Known rows, with every step that occurs:
kogud bupa gafi demum: -17.4  5.3  -15.9  11.9  -8.2  -10.3  16.1  -32.7  -19.8  -15.2  16.6  17.8  -4.3  49.8  5.6  18.3  26.2  11.4  -0.7  -2.7  -31.2  -43.4
pozal sebe kogud bupa: 17.8  10.9  26.0  -40.7  6.1  -17.5  24.7  -3.1  -0.8  -16.0  -14.2  -3.5  9.4  -35.1  -35.7  -18.2  -17.8  -12.0  -3.0  -11.8  -13.0  -7.5
kogud bupa gafi: 1.3  20.2  -24.4  4.1  -2.1  3.9  21.7  -24.6  -10.7  21.0  10.9  8.7  -10.1  22.0  12.4  21.0  16.4  5.2  -7.4  -1.9  -18.6  -9.9
nofaz takid bupa tigo sebe kogud: -6.1  -12.9  11.7  23.6  -10.1  -1.0  -26.1  44.0  -5.4  24.7  -30.1  -24.9  26.5  -59.0  -12.1  -1.8  -35.5  3.0  -15.3  -4.4  -6.1  49.9
falok nofaz takid sebe: -35.3  25.1  15.6  37.5  -43.0  11.7  -20.6  32.6  12.0  7.3  6.2  -10.8  19.5  -15.0  -5.8  0.5  -66.8  22.2  38.7  9.1  24.0  1.0
pozal sebe: 24.3  16.1  11.9  -1.3  -20.4  -5.4  16.3  14.5  10.8  -22.2  -21.5  -12.2  -11.3  -12.4  -11.5  12.5  -10.5  -11.3  12.4  30.5  -6.0  -22.9
tafeb demum tigo: 2.3  -1.3  -19.4  -9.1  10.1  23.9  -11.6  7.9  41.9  -48.8  8.5  -14.7  -36.3  -11.7  42.3  5.7  9.3  -12.2  8.5  20.6  34.9  3.2
takid bupa: 8.8  3.4  3.6  -21.5  -10.0  -2.1  -13.6  16.9  -1.6  15.3  -26.1  -18.8  3.4  -18.2  -37.2  25.2  -8.1  -14.2  -23.8  18.2  2.3  10.9
falok nofaz gafi: -16.6  23.7  27.0  32.6  -33.4  10.0  -7.7  10.6  -19.5  19.2  8.0  -11.9  32.1  18.8  7.8  12.3  -14.3  -6.8  11.9  1.5  7.5  3.0
takid sebe kogud bupa gafi demum tigo: -37.5  1.5  -13.4  -22.4  16.9  12.0  -24.4  23.9  30.3  -8.5  22.5  33.2  -6.2  8.3  26.5  -9.9  22.4  24.4  23.4  -28.1  30.4  -21.4
falok nofaz takid sebe kogud bupa gafi demum: -71.7  19.7  18.0  38.5  -24.3  -6.8  -21.1  24.4  -9.3  -9.3  38.9  22.8  43.4  9.6  -10.9  -23.0  -42.3  42.3  32.6  -38.0  9.2  -26.4
pozal sebe kogud bupa gafi demum tafeb: -18.4  13.1  -11.8  -20.8  32.8  -5.9  -6.3  -8.6  13.6  -38.2  9.1  27.7  -12.1  -3.2  -5.4  3.5  6.2  -5.8  23.8  -15.4  -18.6  -56.9
pozal sebe kogud bupa gafi: 7.4  26.2  5.2  -12.9  3.1  -9.6  26.1  17.3  -3.1  -0.5  5.2  14.6  8.5  -17.8  -9.6  -6.9  6.9  2.0  -1.2  -14.0  -6.0  -17.3
kogud bupa tigo: 6.4  10.7  -18.1  -12.9  10.3  8.4  34.3  -40.3  -8.3  7.3  2.6  -15.0  -11.3  6.6  9.1  10.6  9.8  -4.0  -10.6  -3.5  -29.1  -0.8
kogud bupa: 12.2  6.3  -3.6  -25.1  0.8  -3.6  22.4  -44.1  -7.7  6.0  -6.2  -12.4  -11.3  5.5  -15.7  9.3  -8.2  -11.2  -8.6  0.6  -22.9  -1.4
pozal sebe kogud bupa gafi demum: -11.0  11.6  12.9  -5.1  -1.7  -23.0  16.9  5.6  -14.2  -39.4  9.3  23.5  14.4  10.6  -17.2  -8.6  18.9  10.4  6.2  -15.7  -21.3  -52.0
pozal sebe kogud: 28.3  11.3  23.4  -8.9  -4.2  -14.5  15.7  45.0  2.2  -30.4  -14.2  -10.2  8.1  -42.2  -27.7  -9.1  -9.3  -6.8  0.2  11.4  1.6  -3.7
demum tigo bupa: 37.2  -16.6  -7.0  -27.7  16.8  11.7  -22.7  -10.0  29.8  -14.6  7.7  -3.8  -25.7  -5.6  12.5  -9.3  -18.4  -14.4  -8.1  27.7  31.4  27.7
sebe kogud bupa gafi: 4.5  14.0  -9.9  -1.0  14.2  -6.7  22.6  6.9  -16.7  14.7  19.8  9.0  7.9  -5.4  -8.5  -1.9  14.9  9.2  -18.4  -20.3  -8.8  10.9
sebe kogud bupa: 13.9  1.4  9.7  -30.0  16.2  -13.3  20.1  -15.8  -14.0  -0.7  -0.1  -12.4  4.5  -23.0  -33.0  -13.0  -7.3  -8.2  -20.1  -15.8  -13.2  19.3
sebe kogud: 24.4  1.3  9.8  -1.3  5.2  -11.2  15.2  33.3  -12.2  -14.1  1.2  -18.1  5.7  -30.4  -27.1  -2.5  1.0  -0.3  -16.6  6.3  -0.6  24.9
tigo bupa: 37.2  -16.5  15.5  0.7  -6.6  -3.7  -17.6  -16.9  11.2  5.9  2.9  -8.7  -18.6  8.4  -17.7  -1.4  -20.6  -17.0  -19.3  29.9  -3.8  13.6
tigo sebe kogud bupa gafi demum tafeb: -23.2  -30.3  -17.9  7.1  25.4  -3.1  -19.4  -42.7  -0.9  18.8  -3.7  24.0  -27.5  26.8  8.6  7.0  9.3  -6.2  20.2  -12.8  -15.4  -22.5
falok nofaz gafi bupa tigo: -22.7  46.0  18.8  37.9  -26.9  26.9  12.4  8.0  -31.5  6.0  -10.8  -16.0  72.9  28.8  17.4  16.7  8.7  -12.1  8.8  -2.0  10.7  -6.4
tigo sebe kogud bupa: 12.8  -29.7  17.9  -11.1  0.0  -14.9  8.3  -37.9  -16.4  40.4  -25.5  -8.8  -8.2  -2.9  -22.1  -15.0  -14.7  -14.8  -6.4  -10.1  -8.0  25.6

Rows:
-15.8  -31.3  5.1  23.9  -7.1  -20.2  3.7  -26.7  -27.1  15.5  -1.1  19.8  -2.0  41.9  -3.5  -6.6  20.3  7.2  1.1  -14.0  -17.5  -14.9 -> tigo sebe kogud bupa gafi demum
6.5  -7.1  -22.0  9.9  12.8  28.1  -40.1  9.5  55.2  -20.6  36.1  14.3  -42.7  14.9  58.7  -5.4  15.6  -9.1  -4.3  22.3  48.0  1.9 -> tafeb demum tigo bupa gafi
23.7  -30.1  18.3  18.8  -9.2  -12.5  2.6  9.0  -10.8  27.1  -23.2  -14.4  -7.9  -9.5  -14.0  -6.3  -6.0  -7.8  -1.1  13.3  3.6  33.4 -> tigo sebe kogud
-16.6  -0.9  -24.7  -24.6  29.9  -2.7  7.6  0.7  -8.1  -41.3  27.9  22.7  7.4  8.5  17.1  -9.8  29.6  17.6  -1.1  -24.0  10.8  -8.2 -> sebe kogud bupa gafi demum tigo
16.9  -25.1  4.1  29.0  -1.0  -0.5  13.6  14.6  -12.3  29.2  -13.9  -17.3  -8.8  -11.4  8.3  -5.7  12.0  -0.2  -4.2  7.6  -2.7  33.2 -> bupa tigo sebe kogud
-2.3  17.2  4.1  1.7  -21.3  -1.8  -27.3  31.6  1.5  -9.9  -23.4  -27.1  21.5  -49.7  -28.7  20.9  -46.1  -1.3  -15.7  14.4  -12.6  23.3 -> nofaz takid bupa
-20.2  -27.1  -29.0  3.0  -0.2  7.4  -4.2  -49.9  -3.3  7.2  -4.3  24.8  -24.9  56.7  47.3  9.9  21.6  7.3  22.3  2.1  8.1  -21.1 -> kogud bupa gafi demum tigo sebe
-9.6  2.9  -37.0  13.2  3.4  10.5  2.1  17.5  0.6  -49.0  22.1  15.9  -10.5  28.1  40.1  20.4  38.1  20.7  11.5  18.4  13.7  -18.6 -> bupa gafi demum tigo
-6.9  3.8  20.0  -30.3  1.3  0.0  -8.5  8.0  23.3  34.2  -5.8  -1.8  -6.3  -21.7  -25.3  -12.9  -14.7  -1.0  4.9  -22.5  4.2  4.4 -> takid sebe kogud bupa
8.0  8.6  -5.2  -20.0  26.0  -4.1  33.5  -10.0  -16.0  2.4  12.7  -13.5  3.9  -25.2  -9.3  -11.3  10.4  -0.8  -21.2  -22.7  -21.2  20.5 -> sebe kogud bupa tigo
-12.3  9.4  5.8  -18.8  11.0  9.6  0.6  13.3  24.4  34.9  5.6  -4.4  -7.3  -23.8  0.5  -11.0  2.6  7.3  1.8  -27.8  -0.9  4.9 -> takid sebe kogud bupa tigo
18.9  -9.0  8.3  24.0  -6.6  4.0  20.2  6.5  -27.1  11.8  -43.8  -19.3  32.7  -0.2  -6.3  -3.7  18.3  -13.5  -5.5  8.8  4.3  22.0 -> gafi bupa tigo sebe kogud
-29.0  32.7  0.2  19.6  -13.0  6.4  -22.3  41.9  25.9  23.8  13.5  10.4  14.0  -34.1  11.5  -5.6  -30.0  27.4  14.1  -31.9  -8.1  9.2 -> nofaz takid sebe kogud bupa gafi
15.4  26.3  -13.0  11.7  -3.3  15.9  32.2  1.8  -16.4  -21.2  -24.1  -20.9  30.5  10.7  0.6  22.9  23.5  -9.8  -8.3  21.2  -9.3  -6.2 -> gafi bupa tigo
8.3  -16.3  1.4  35.0  -15.0  -9.9  -24.5  -7.1  1.4  -16.0  27.3  20.0  -11.9  52.4  0.8  5.9  14.7  4.9  -12.0  26.5  -12.5  -28.2 -> tigo bupa gafi demum
3.4  -23.2  -2.0  8.6  -15.9  7.9  -15.1  -1.5  -2.3  57.7  -40.2  -16.8  -10.3  0.4  -3.3  24.7  4.0  -13.4  -11.9  20.1  1.2  16.0 -> takid bupa tigo sebe
16.6  -32.2  2.1  -20.9  10.4  -1.0  -30.0  -20.0  21.5  -52.5  10.6  4.8  -19.4  22.4  6.9  -11.0  -8.0  -8.6  0.0  27.7  16.1  -7.7 -> gafi demum tigo bupa
2.2  -14.8  -21.4  -12.7  20.3  9.7  2.8  -11.0  0.3  35.8  -1.9  16.9  -12.8  -0.7  35.8  -11.2  11.1  4.1  5.1  -16.7  31.1  33.6 -> demum tigo sebe kogud bupa gafi
24.7  -0.9  -5.1  28.2  -10.6  1.9  -15.3  3.0  10.5  21.5  21.7  10.4  -17.2  25.3  8.6  8.1  3.1  -1.7  -15.8  26.4  1.9  3.9 -> tigo bupa gafi
-6.8  -45.3  5.9  -32.2  17.8  -8.6  -5.8  -40.9  -6.8  -16.5  -15.8  4.4  -8.8  10.2  2.1  -24.8  -0.2  -5.2  11.6  -13.0  12.9  7.1 -> gafi demum tigo sebe kogud bupa
